Every row comes from one small tree of marks. The marks that hang from a mark follow it in brackets, in the order of their numbers. Every link used is in the known rows. Which tree was each row made from?
Known rows:
J_117{J_118 J_842}: [ 1.43  2.75 -4.87 -3.08 -1.20 -0.48 -4.14 -3.87  0.15  1.20 -1.96  0.52
 -3.49 -1.13  1.06 -0.44 -0.52  2.61 -5.30  3.01]
J_190{J_118{J_625{J_198}}}: [-0.02  0.05 -0.87 -2.29 -0.92  0.46 -1.78 -5.28  0.01 -0.61  3.00 -0.12
 -0.33 -1.39  2.15  2.69 -0.12  1.19 -7.90  4.37]
J_706{J_117}: [-1.32 -1.09 -3.42 -4.74 -2.78 -2.06  0.35 -5.23  1.81 -0.45 -2.35  1.23
 -2.04  1.23  1.05 -0.93 -4.70  2.42 -4.33  2.94]
J_198{J_118{J_625} J_842}: [-2.92 -0.13 -0.92 -6.18 -0.66  3.30  3.10 -2.67 -1.58  2.24  3.36  2.60
  0.63 -6.44  4.18 -2.70 -4.53  1.18 -8.15  9.19]
J_190{J_118}: [ 0.64 -1.21  0.33 -3.69 -3.44 -0.29  0.12 -3.45 -0.61  0.87 -0.43 -1.82
 -2.03 -2.61  1.43  0.93 -1.54  2.23 -6.11  3.14]
J_118{J_190 J_198{J_842{J_117}} J_625}: [-2.51 -2.00 -5.03 -1.02 -0.35  0.70  3.22 -4.29 -6.37  2.53  5.84  2.18
  1.23 -1.43  1.24  1.61 -5.96 -0.72 -4.23  6.89]
J_118{J_190 J_198}: [ 1.47 -2.23 -4.62 -3.75 -2.12 -1.64  2.35 -4.69 -2.31  1.61  3.24  1.13
 -0.88  1.46 -0.65  2.05 -3.47  1.81  0.25  2.30]
J_118{J_625{J_198}}: [ 0.83  0.10 -4.07 -3.83  0.50  0.92 -1.36 -6.54  0.78 -2.43  3.39  2.04
  0.31 -0.06  1.77  1.40 -2.01  1.50 -5.57  4.89]
J_190{J_118{J_198}}: [-0.20 -1.96 -1.02 -3.48 -4.86 -1.08  1.15 -3.17 -1.68  1.19  0.87 -0.16
 -0.43  0.99  1.78  1.62 -1.54  2.23 -3.82  2.28]
J_198{J_118{J_190 J_625} J_842}: [-2.39 -0.38 -1.32 -4.98  0.87  2.43  3.60 -3.21 -2.71  4.04  5.39  2.12
 -0.31 -7.36  2.45 -0.82 -4.56  0.35 -6.83  8.84]
J_190{J_118{J_198 J_625}}: [-1.14 -1.26 -0.93 -2.79 -3.24  0.14 -0.91 -3.51 -2.41  2.18  2.35  1.13
  0.38 -0.19  2.25  2.63 -1.73 -0.06 -6.00  3.79]
J_842{J_117{J_118{J_625} J_706} J_198}: [-2.22  1.49 -7.05  2.61 -2.86  3.05 -0.99 -1.02 -0.10  0.18 -1.78  1.01
 -0.86  1.18  5.08  1.62 -4.54  2.01 -7.86  3.17]
J_118{J_190 J_198{J_842} J_625}: [-1.06 -0.88 -3.97 -2.65  0.20  0.34  1.78 -4.96 -4.44  3.62  6.30  3.55
  0.32 -1.92  0.84  0.99 -3.99 -0.23 -3.76  6.10]
J_706{J_117{J_118{J_190} J_842{J_198}}}: [-0.68  2.62 -6.83  0.84 -2.56 -1.34 -3.53 -3.06  1.93  2.98 -1.89  2.16
 -4.42  2.47  0.87  0.90 -2.61  1.04 -3.32  1.12]
J_625{J_118{J_198{J_842}}}: [-0.71 -0.75 -2.64 -6.41 -2.64 -1.22  0.56 -3.15 -2.85  2.16  1.64  3.76
  1.67 -1.37  0.69 -0.80 -1.58  3.21 -4.92  2.57]
J_625{J_118{J_190}}: [ 1.87 -0.86 -2.41 -5.52 -0.29 -1.86 -1.34 -4.11 -1.70  2.49  1.39  0.60
 -0.90 -3.94 -2.05  2.58 -1.59  2.13 -4.39  1.65]
J_117{J_118{J_190 J_625} J_842}: [ 1.16  3.32 -5.41 -1.04  1.78 -0.05 -6.00 -4.67 -1.87  3.83  1.83  1.09
 -3.58 -3.09 -0.18  2.39 -0.89 -0.42 -6.20  4.54]
J_625{J_118{J_190 J_198}}: [ 1.02 -1.66 -3.82 -5.30 -1.72 -2.41 -0.46 -3.82 -3.04  2.95  2.62  2.28
  0.67 -0.38 -1.83  3.04 -1.49  2.19 -2.09  0.64]
J_842{J_117{J_118{J_190 J_198 J_625} J_706}}: [-2.59  0.50 -7.11  1.54 -0.13 -0.32 -0.40 -3.13 -3.64  1.92  1.20  0.57
 -0.84  1.73  2.04  3.50 -3.48  1.57 -6.11  3.71]
J_625{J_118 J_198}: [ 1.66  0.22 -3.43 -5.79 -0.78 -1.43 -1.81 -5.57  0.96 -1.97  1.34  1.86
  1.08 -0.01 -0.19  1.65  0.54  4.27 -5.04  1.43]
J_117{J_706}: [ 0.45  0.25 -3.86 -3.37 -0.81 -0.13  1.54 -4.63  2.03  0.49 -2.90  1.03
 -2.39 -0.16  1.86 -0.71 -2.50  4.61 -5.17  2.85]

Write each row's tree:
[-3.07  2.43 -6.54 -1.48 -1.52 -1.81 -5.23 -4.39  0.07  2.40 -1.25  4.17
 -1.94  3.64  1.49  0.47 -2.12  0.17 -5.80  3.19]
J_706{J_117{J_118{J_198 J_625} J_842}}
[-3.62 -1.17 -1.95  0.03 -3.59  0.04  4.22 -2.29 -3.12  2.17 -0.10  0.13
  0.15  0.57  3.31  0.12 -2.48  3.47 -6.79  3.87]
J_190{J_118{J_198{J_842{J_117{J_706}}}}}
[-3.78  0.63 -4.19 -3.41 -3.44 -2.66 -0.48 -3.57 -0.35  1.05 -0.17  2.79
 -1.48  2.80  2.66 -1.93 -2.82  2.92 -5.37  3.28]
J_706{J_117{J_118{J_198{J_842}}}}
[ 0.19  5.14 -7.58  2.29  4.35 -0.41 -5.16 -6.36  1.06  2.73  1.06  2.59
 -3.96  0.78  0.87  2.97  2.02  2.68 -7.22  3.37]
J_117{J_118{J_190 J_625{J_198}} J_706 J_842}
[-1.44  3.90 -5.33  0.82  3.69 -0.18 -1.99 -5.57  0.05  2.00  3.76  2.32
 -2.53 -1.50  2.45  1.32  0.88  3.45 -8.86  4.86]
J_117{J_118{J_190 J_625{J_198{J_842}}} J_706}
[-1.49  0.79 -5.11 -0.91  2.14 -1.11  2.08 -5.09 -2.00  0.82  2.88  1.60
  0.67 -1.36 -0.12  1.71 -0.69  4.66 -6.98  3.28]
J_625{J_118{J_190} J_198{J_842{J_117{J_706}}}}
[ 0.84  4.01 -5.94 -1.35  1.30  0.29 -6.26 -5.76  0.50 -0.10  1.36  2.23
 -1.93  0.01  1.58  1.30  0.84  1.63 -7.06  4.29]
J_117{J_118{J_625{J_198}} J_842}
[ 0.37 -1.80 -4.67 -2.92 -0.48 -0.38  0.13 -5.11 -3.34  2.59  5.00  2.65
 -0.06  0.08 -0.15  3.23 -3.88 -0.57 -2.08  4.20]
J_118{J_190 J_198 J_625}
[-2.96 -1.29 -5.31 -1.69 -2.51  0.43  5.51 -3.36 -2.88  0.54  0.11  2.05
  0.82  1.96  3.08 -1.55 -4.78  4.05 -4.28  4.69]
J_118{J_198{J_842{J_117{J_706}}}}
[ 0.66 -1.68 -3.63 -3.57 -4.17  2.77  3.72 -1.14  0.84  1.84  2.08  1.18
 -0.95 -1.58  2.82  0.82 -4.97  1.82 -1.44  3.25]
J_842{J_198{J_118{J_190}}}
[-0.32  2.55 -4.15 -1.36  2.14 -0.06 -2.80 -5.70 -1.63  0.85  6.25  1.41
 -1.49 -2.79  1.66  1.60 -0.13  1.55 -7.34  5.50]
J_117{J_118{J_190 J_625{J_198{J_842}}}}
[-3.41 -1.79 -2.11 -5.08 -2.65  2.67  6.65 -1.67 -2.87  0.18  1.19 -0.12
  1.07 -4.90  3.93 -2.97 -6.43  2.85 -6.57  8.28]
J_198{J_118 J_842{J_117}}
[ 2.20 -0.05 -3.89 -4.62  0.81 -2.27 -1.39 -6.00 -0.25 -0.10  3.63  1.31
  0.10 -0.97 -1.81  3.41  0.60  3.40 -3.83  1.15]
J_625{J_118{J_190} J_198}
[ 0.28 -0.51 -6.37  1.06 -4.40  1.47  0.33 -0.98 -1.92 -0.18  0.91 -1.53
 -1.37  0.22  2.39  2.41 -5.18  1.49 -3.40  2.28]
J_842{J_117{J_118{J_190}} J_198}
[-0.88 -0.27 -2.74 -4.54  0.41  1.04  4.86 -4.99 -0.35 -0.03  5.73  1.29
  0.01 -2.87  2.14 -0.88 -1.84  3.86 -3.98  6.57]
J_625{J_198{J_118{J_190} J_842}}
[-3.35 -0.80 -5.88  0.73  1.03  0.82  3.70 -4.26 -5.13  3.43  4.07  2.84
  0.62 -0.48  1.79  1.52 -5.16  0.61 -5.38  6.35]
J_118{J_190 J_198{J_842{J_117{J_706}}} J_625}
[-2.59  0.09 -4.95 -3.60 -4.07 -3.15 -1.67 -3.70  0.59  0.16 -1.12  2.03
 -1.65  4.44  1.89 -0.08 -2.73  2.63 -4.13  1.52]
J_706{J_117{J_118{J_198}}}
[-2.68 -1.41 -5.77 -0.48 -4.89  3.92  5.89  0.34  1.21 -0.06 -2.57  0.68
  0.36  1.00  5.44 -0.22 -6.43  3.65 -4.56  3.59]
J_842{J_117{J_706} J_198{J_118}}
